Each row was made from one small tree. The marks that hang from a mark follow it in brackets, in alphabetical order. Every link used is in the known rows. Write each row's tree.
Known rows:
S(C(Q) F(R)): [-2.98 -1.32  1.93 -1.57  1.34  0.11  0.81  0.12  3.40  2.07 -2.06 -0.02
 -0.55 -2.11 -1.27  0.58  0.24  3.34 -0.61  1.09 -0.95 -4.66  5.85 -2.85]
A(M(C(Q R(F(S))))): [ 0.14  0.04  1.66 -0.66 -0.70  0.11  0.00 -1.81 -0.43 -0.76 -1.03 -0.45
 -0.02  0.07  0.04 -0.06  0.86  0.95 -1.19  1.10 -0.74 -1.38  0.50 -0.29]
S(F(R(C(Q(A))))): [-2.94 -0.40  2.95 -0.66  0.29  0.30  0.75 -1.06  0.85  2.62 -1.29 -0.36
  0.02 -1.80  0.17 -0.08 -1.31  2.21  0.47 -0.33 -0.73 -4.57  3.05 -1.73]
R(C): [-0.86 -0.13  2.02  0.27 -0.61 -0.86 -0.37 -0.79 -0.52  0.81 -0.06 -0.44
  0.44 -0.13 -0.58 -0.95 -0.86  0.18 -0.04 -1.06 -0.14 -1.58  1.66 -0.79]
Q(C(M(A) R S(F))): [-0.72 -0.53  2.58 -0.76 -1.45  0.38 -0.70 -1.29  0.26  0.78  0.66 -0.26
 -0.73 -0.25 -1.49  0.16 -0.11  1.97  0.62 -0.66  1.54  0.03  0.06 -2.12]
Q(A C(M R) G): [-0.09 -0.24  2.32  2.28 -1.08  0.19  0.43 -2.07 -0.55 -1.22 -0.02 -1.04
  0.09  1.35  1.65  2.58  0.23  1.88  1.31  0.43 -0.31 -1.47 -0.43  1.81]
F(R(C(M Q))): [-1.14  0.05  2.20 -1.51  1.52 -0.29  0.70 -0.97 -0.15  0.67 -1.65 -1.09
 -0.70 -1.48 -0.33  0.80 -1.19  1.77 -0.26 -1.84 -0.11 -2.31  3.92 -0.98]
F(R S(C(Q(A)))): [-2.46 -0.46  3.05 -1.84  0.31  0.37  0.88 -1.05 -0.38  1.69 -2.14 -0.31
  0.13 -0.63 -0.89 -0.10  0.29  3.50 -0.12 -0.41 -0.53 -3.38  3.51 -3.16]
F(R(C(M Q(A))) S): [-2.07  0.46  3.60 -2.34  1.02  0.48  1.02 -1.91 -0.80  2.15 -2.39 -0.89
 -0.16 -0.68 -0.61  0.05 -0.74  2.96  0.10 -1.73  0.38 -2.46  3.35 -3.04]
S(C(Q(G(M))) F(R)): [-3.27 -1.00  2.84 -0.67  1.12 -0.20  1.44 -0.45  4.83  1.64 -2.32  0.07
 -0.26 -0.90 -0.09  2.18  0.38  3.82 -0.33  1.91 -1.53 -5.43  6.63 -0.53]
G(M(A C(R))): [-1.15 -0.80  2.97  2.57 -2.10  0.43 -0.47 -1.29 -3.62 -1.06 -0.12 -0.39
  0.66  0.79  0.98  1.29 -0.34 -0.03  1.02 -1.51 -0.66 -0.36 -1.01  2.99]
M(A C(R(F(S)))): [-1.35 -0.03  4.02  0.10 -3.25  0.73 -1.50 -1.86 -4.83  0.66  0.55 -0.09
  0.25  0.05 -0.71 -1.24  0.70  0.39  0.28 -1.63 -0.56 -2.47 -1.22 -1.12]
M(A C(R)): [-0.52 -0.71  2.37  1.74 -2.51  0.56 -1.08 -1.17 -4.22 -0.98  0.49 -0.31
  0.09 -0.06  0.27 -0.19  0.11 -0.01  0.72 -1.31 -0.47 -0.42 -1.64  0.88]
A(M(C(R))): [ 0.56 -0.37  0.57  1.23 -1.45 -0.53 -0.15 -1.19 -0.66 -1.93 -0.09 -0.32
 -0.13 -0.06  0.75  0.31  0.40  0.00 -0.61  0.95 -0.89 -0.18 -0.65  1.61]
F(R S(C(M))): [-2.21  0.04  2.54 -2.90  0.20  0.04  0.35 -0.60  0.92  1.91 -1.59  0.05
 -0.82 -1.01 -2.04  0.06  1.09  3.09 -0.58 -0.59  0.03 -2.91  4.14 -3.65]
S(C(Q) F): [-2.18 -1.41  0.89 -0.69  1.67  0.20  0.86  0.39  3.88  1.62 -2.21  0.05
 -0.04 -0.93 -1.27  0.46  0.58  2.82 -0.63  1.88 -0.30 -2.43  4.91 -2.87]
R(C(M) F(S)): [-1.91  1.14  4.08 -2.63 -0.26 -0.36 -0.37 -1.83 -1.04  3.20 -0.99 -0.45
  0.13  0.17 -2.27 -1.54  0.11  1.37 -0.83 -1.91  0.45 -3.29  3.03 -4.38]
A(M): [ 0.87 -0.18 -0.37  1.23  0.48 -1.02  1.27 -0.97  0.21 -1.51 -1.21 -0.06
  0.07  0.82  1.81  0.70 -0.85  0.25 -0.49  1.00 -0.87  0.57 -0.33  1.90]
F(R(C)): [-1.68  0.03  2.88 -0.94 -0.96 -0.80 -0.31 -0.99 -0.95  1.17  0.15 -0.48
 -0.25 -1.56 -0.47 -0.66 -1.08  0.83  0.02 -1.75 -0.92 -4.08  2.49 -0.60]
Q(C(S) G(M)): [-0.37  0.18  2.11  0.31 -2.27 -0.42 -0.05 -1.75  2.66 -1.18  1.54  0.07
  0.16  2.53  0.16  1.93  0.74  1.66  0.15  0.75  0.47 -0.59  0.62  2.02]
S(F): [-1.54 -0.17  0.48 -0.89  0.04  0.53  0.05  0.11  2.83  2.01 -0.23  0.56
 -0.30 -1.03 -0.47 -0.21  0.30  0.84 -0.01  1.22  0.01 -1.96  1.18 -1.43]
Q(A(M(C)) G): [ 0.01  0.16  1.04  3.71 -0.91 -0.51  2.08 -2.34 -1.17 -2.51 -1.16 -0.38
  1.04  2.77  3.85  2.19 -0.42  1.49  0.54  1.39 -1.50 -0.18 -0.99  3.50]
S(C(M Q) F(R)): [-2.69 -1.07  1.43 -1.91  2.81  0.29  1.46  0.14  3.79  1.82 -3.14 -0.38
 -1.08 -1.94 -1.33  1.63  0.26  3.84 -0.68  0.67 -0.18 -3.14  6.59 -3.24]
M(A C(Q R(F) S)): [-0.52 -0.04  3.75 -0.03 -2.00  0.61 -0.65 -1.80 -4.46 -0.13  0.21 -0.63
  0.57  0.54 -0.84 -0.75 -0.22  1.34  0.26 -1.67  0.39 -0.01 -0.40 -1.62]
Q(C): [ 0.02 -0.75  0.06 -0.41 -1.26  0.39 -1.11 -0.71  0.36 -0.99  1.21 -0.18
 -0.65 -0.02 -0.68  0.04  0.79  0.16 -0.33 -0.29  0.35 -1.04 -0.49 -0.01]

Write each row's tree:
[ 0.23 -0.86  1.66  0.55 -0.80  0.37 -0.86 -1.24 -1.79 -0.92  0.10 -0.77
 -0.84 -0.15 -0.26  1.02 -0.05  0.70  0.56 -1.24  0.48 -0.29 -0.59  0.38] | Q(C(M(A) R))
[-0.80  0.72  4.02 -0.86 -0.31  0.24 -0.16 -1.51 -3.42  2.18 -1.26 -0.44
 -0.07 -0.06 -0.67 -0.14 -0.31  1.23  0.54 -1.55 -0.02 -1.73  0.34 -2.06] | C(M(A) R(F(S)))
[-0.79  0.19  2.41 -2.10 -1.41  1.27 -1.52 -1.00 -0.91  0.70  0.28 -0.53
 -0.08 -1.01 -2.04 -0.84  2.02  0.74 -0.82  0.05  0.08 -2.42  0.97 -2.40] | M(C(Q R(F(S))))
[ 0.15 -0.09  1.16 -0.11 -0.87  0.79 -0.64 -0.69  1.12 -1.21  0.23 -0.61
 -0.22 -0.32 -0.25  1.11  1.74  0.81 -0.36  1.41 -0.29 -1.02  1.23  0.69] | M(C(Q(G) R))
[-0.59 -0.27  1.79 -1.92 -1.34  0.36 -1.14 -0.78  2.26  1.07  1.21 -0.29
 -0.98 -0.88 -2.55 -0.01  0.87  1.78  0.10  0.15  1.78 -0.36  0.80 -2.88] | Q(C(M R S(F)))
[-1.50 -0.10  4.36  1.50 -3.00  0.04 -0.60 -1.78 -4.28 -0.04  0.61 -0.29
  1.01  1.25 -0.14  0.28 -0.45  0.51  0.85 -2.08 -0.14 -0.64 -0.86  1.03] | G(M(A C(R(F) S)))
[-0.36 -0.46  2.82  2.49 -2.54 -0.01 -0.23 -2.10 -0.95 -1.00  1.07 -0.70
  0.59  1.23  1.71  1.52  0.19  1.33  1.40  0.81 -1.06 -2.95 -1.16  2.23] | Q(A C(R) G)
[ 0.79 -0.24 -0.22  0.58  3.82  0.82  2.13 -0.65 -1.26 -1.12 -3.53 -0.96
 -0.43  0.98  1.52  2.43 -1.37  1.71  0.27 -1.09  0.89  3.25  1.20  0.33] | C(M(A) Q)
[-1.16 -0.90  2.88  0.90  1.62 -0.26  1.01 -0.67 -2.16  0.68 -2.75 -1.44
  0.66 -0.14 -0.69  1.05 -0.35  2.61  0.26 -0.52 -0.57 -1.78  3.63 -2.43] | S(C(M Q(A) R(F)))
[ 0.20  0.05  0.63  1.71  1.80  0.46  2.18 -1.13  0.18 -1.00 -2.08 -0.77
  0.90  1.76  2.69  2.28 -0.78  1.91  0.75  1.11 -0.53  0.19  0.77  1.68] | C(Q(A G))
[-1.32  0.30  3.11 -0.88  0.97 -0.45  1.35 -1.53 -1.59  0.87 -1.52 -1.26
  0.09 -0.51 -0.20  0.42 -1.99  2.66  0.45 -2.41  0.58 -0.81  2.99 -2.02] | F(R(C(M Q(A) S)))
[ 0.99  0.73  2.71  0.11  1.59 -0.16  1.82 -1.33  0.25 -0.23 -1.93 -0.89
  0.05  1.53  0.71  2.36 -1.16  3.08  0.96  0.40  1.18  2.83  1.70 -0.20] | C(M(A) Q(G) R S)
[-0.83 -1.03  1.10  1.52  1.32 -0.62  1.15 -0.23 -1.38 -0.51 -2.46 -0.39
 -0.01  0.92 -0.12  1.22 -0.45  2.02  0.09 -1.02 -0.05  0.80  2.70 -1.03] | S(C(M(A)))
[ 0.10  0.35  3.74  0.53 -0.27 -0.61  1.23 -2.03 -3.11  0.66 -1.00 -1.16
  1.55  0.81  0.53 -0.39 -1.88  2.12  0.61 -0.11 -0.17 -0.36 -0.10 -1.56] | C(Q(A(M)) R(F) S)
[-1.45 -0.22  2.03  0.37 -2.22  0.69 -0.20 -1.26 -1.91  0.15  0.43  0.42
  0.17  0.87 -0.50 -0.70  0.00  1.41  0.34 -1.00  1.01  1.08 -0.81 -1.63] | M(A C(S(F)))
[ 1.06  0.13  1.06  0.52 -0.77 -0.61  0.80 -1.62  1.21 -2.13 -0.45 -0.42
  0.08  1.02  0.82  1.02  0.36  1.50 -0.66  1.96 -0.24  1.01  0.57  1.21] | A(M(C(Q(G) R S)))
[-1.23 -0.21  2.32 -1.69 -0.08 -0.02 -0.26 -0.27  1.17  1.85 -1.35 -0.04
 -0.17 -0.30 -2.42 -0.32  1.52  2.28 -0.25  0.62  0.52 -0.99  2.86 -3.69] | F(S(C(M R)))
[-0.93  0.25  4.36  1.83  0.04  0.02  1.09 -1.91 -1.79  0.62 -1.36 -1.18
  1.53  1.01  2.05  2.10 -0.92  1.60  1.16  0.53 -1.74 -3.63  1.19  2.09] | C(Q(A G(M)) R(F))
[-0.80  0.56  2.94 -1.44 -3.53  0.11 -1.96 -0.91 -1.88  0.71  2.31 -0.20
  0.24 -0.52 -2.71 -1.73  1.44  0.33 -0.33 -0.79  0.58 -1.31 -0.18 -2.75] | M(C(R(F) S))
[-1.16 -0.05  2.94 -0.65 -1.45  1.40 -0.86 -1.54 -3.00  0.57 -0.22 -0.85
  0.62 -0.36 -0.97 -0.59  1.24  1.10 -0.02 -0.47 -0.12 -2.18  0.01 -2.16] | M(C(Q(A) R(F(S))))
[-1.69  0.43  4.51 -0.63  0.13 -0.39  0.92 -2.94 -2.66  2.16 -2.19 -0.92
  1.32  1.11  0.10 -1.32 -1.34  1.96 -0.45 -1.15 -0.71 -3.61  2.17 -2.81] | R(C(Q(A(M))) F(S))
[-1.41  0.03  1.08 -2.45 -0.68  1.16 -0.18 -0.58  1.74  0.43  0.27 -0.09
 -0.51 -0.96 -1.81 -0.24  1.13  2.11 -0.69  0.16  1.21 -0.28  1.99 -2.88] | M(C(Q S(F(R))))
[-1.48 -0.35  3.32  0.47 -3.17  0.53 -0.95 -1.22 -2.31  0.69  1.01  0.18
  0.26 -0.09 -0.97 -1.00  0.07  1.27  0.86 -0.69  0.61 -0.06 -0.94 -1.62] | M(A C(R S(F)))
[-0.37  0.99  3.62 -2.09 -0.15  0.32 -0.15 -1.31  1.52  1.94 -0.61 -0.37
  0.24 -0.09 -0.52  0.30  1.04  1.77 -0.27  1.77 -0.89 -4.20  2.36 -1.21] | C(Q(G) R(F(S)))
[-1.05 -0.68  1.08  1.94  0.00  1.02  0.69 -1.03 -1.71 -1.60 -1.22 -0.85
  0.86  1.22  1.17  2.04  0.03  0.66  0.45 -0.84  0.01  0.87  0.06  2.12] | G(M(C(Q(A))))
[-0.97 -0.70  1.57 -0.08  0.98  0.01  1.56 -1.20  0.24  0.38 -2.87 -0.22
  0.74  1.31  0.05  0.14  0.20  2.92 -0.41  1.08 -0.17 -0.30  2.19 -2.28] | F(S(C(Q(A(M)))))
[-1.45  0.37  2.48  0.82  0.93  0.36  2.61 -1.43  2.47  0.97 -1.73 -0.22
  1.38  2.24  1.57  2.17 -1.09  3.44  1.13  1.64  0.64  0.53  1.79  0.01] | C(Q(A G(M)) S(F))
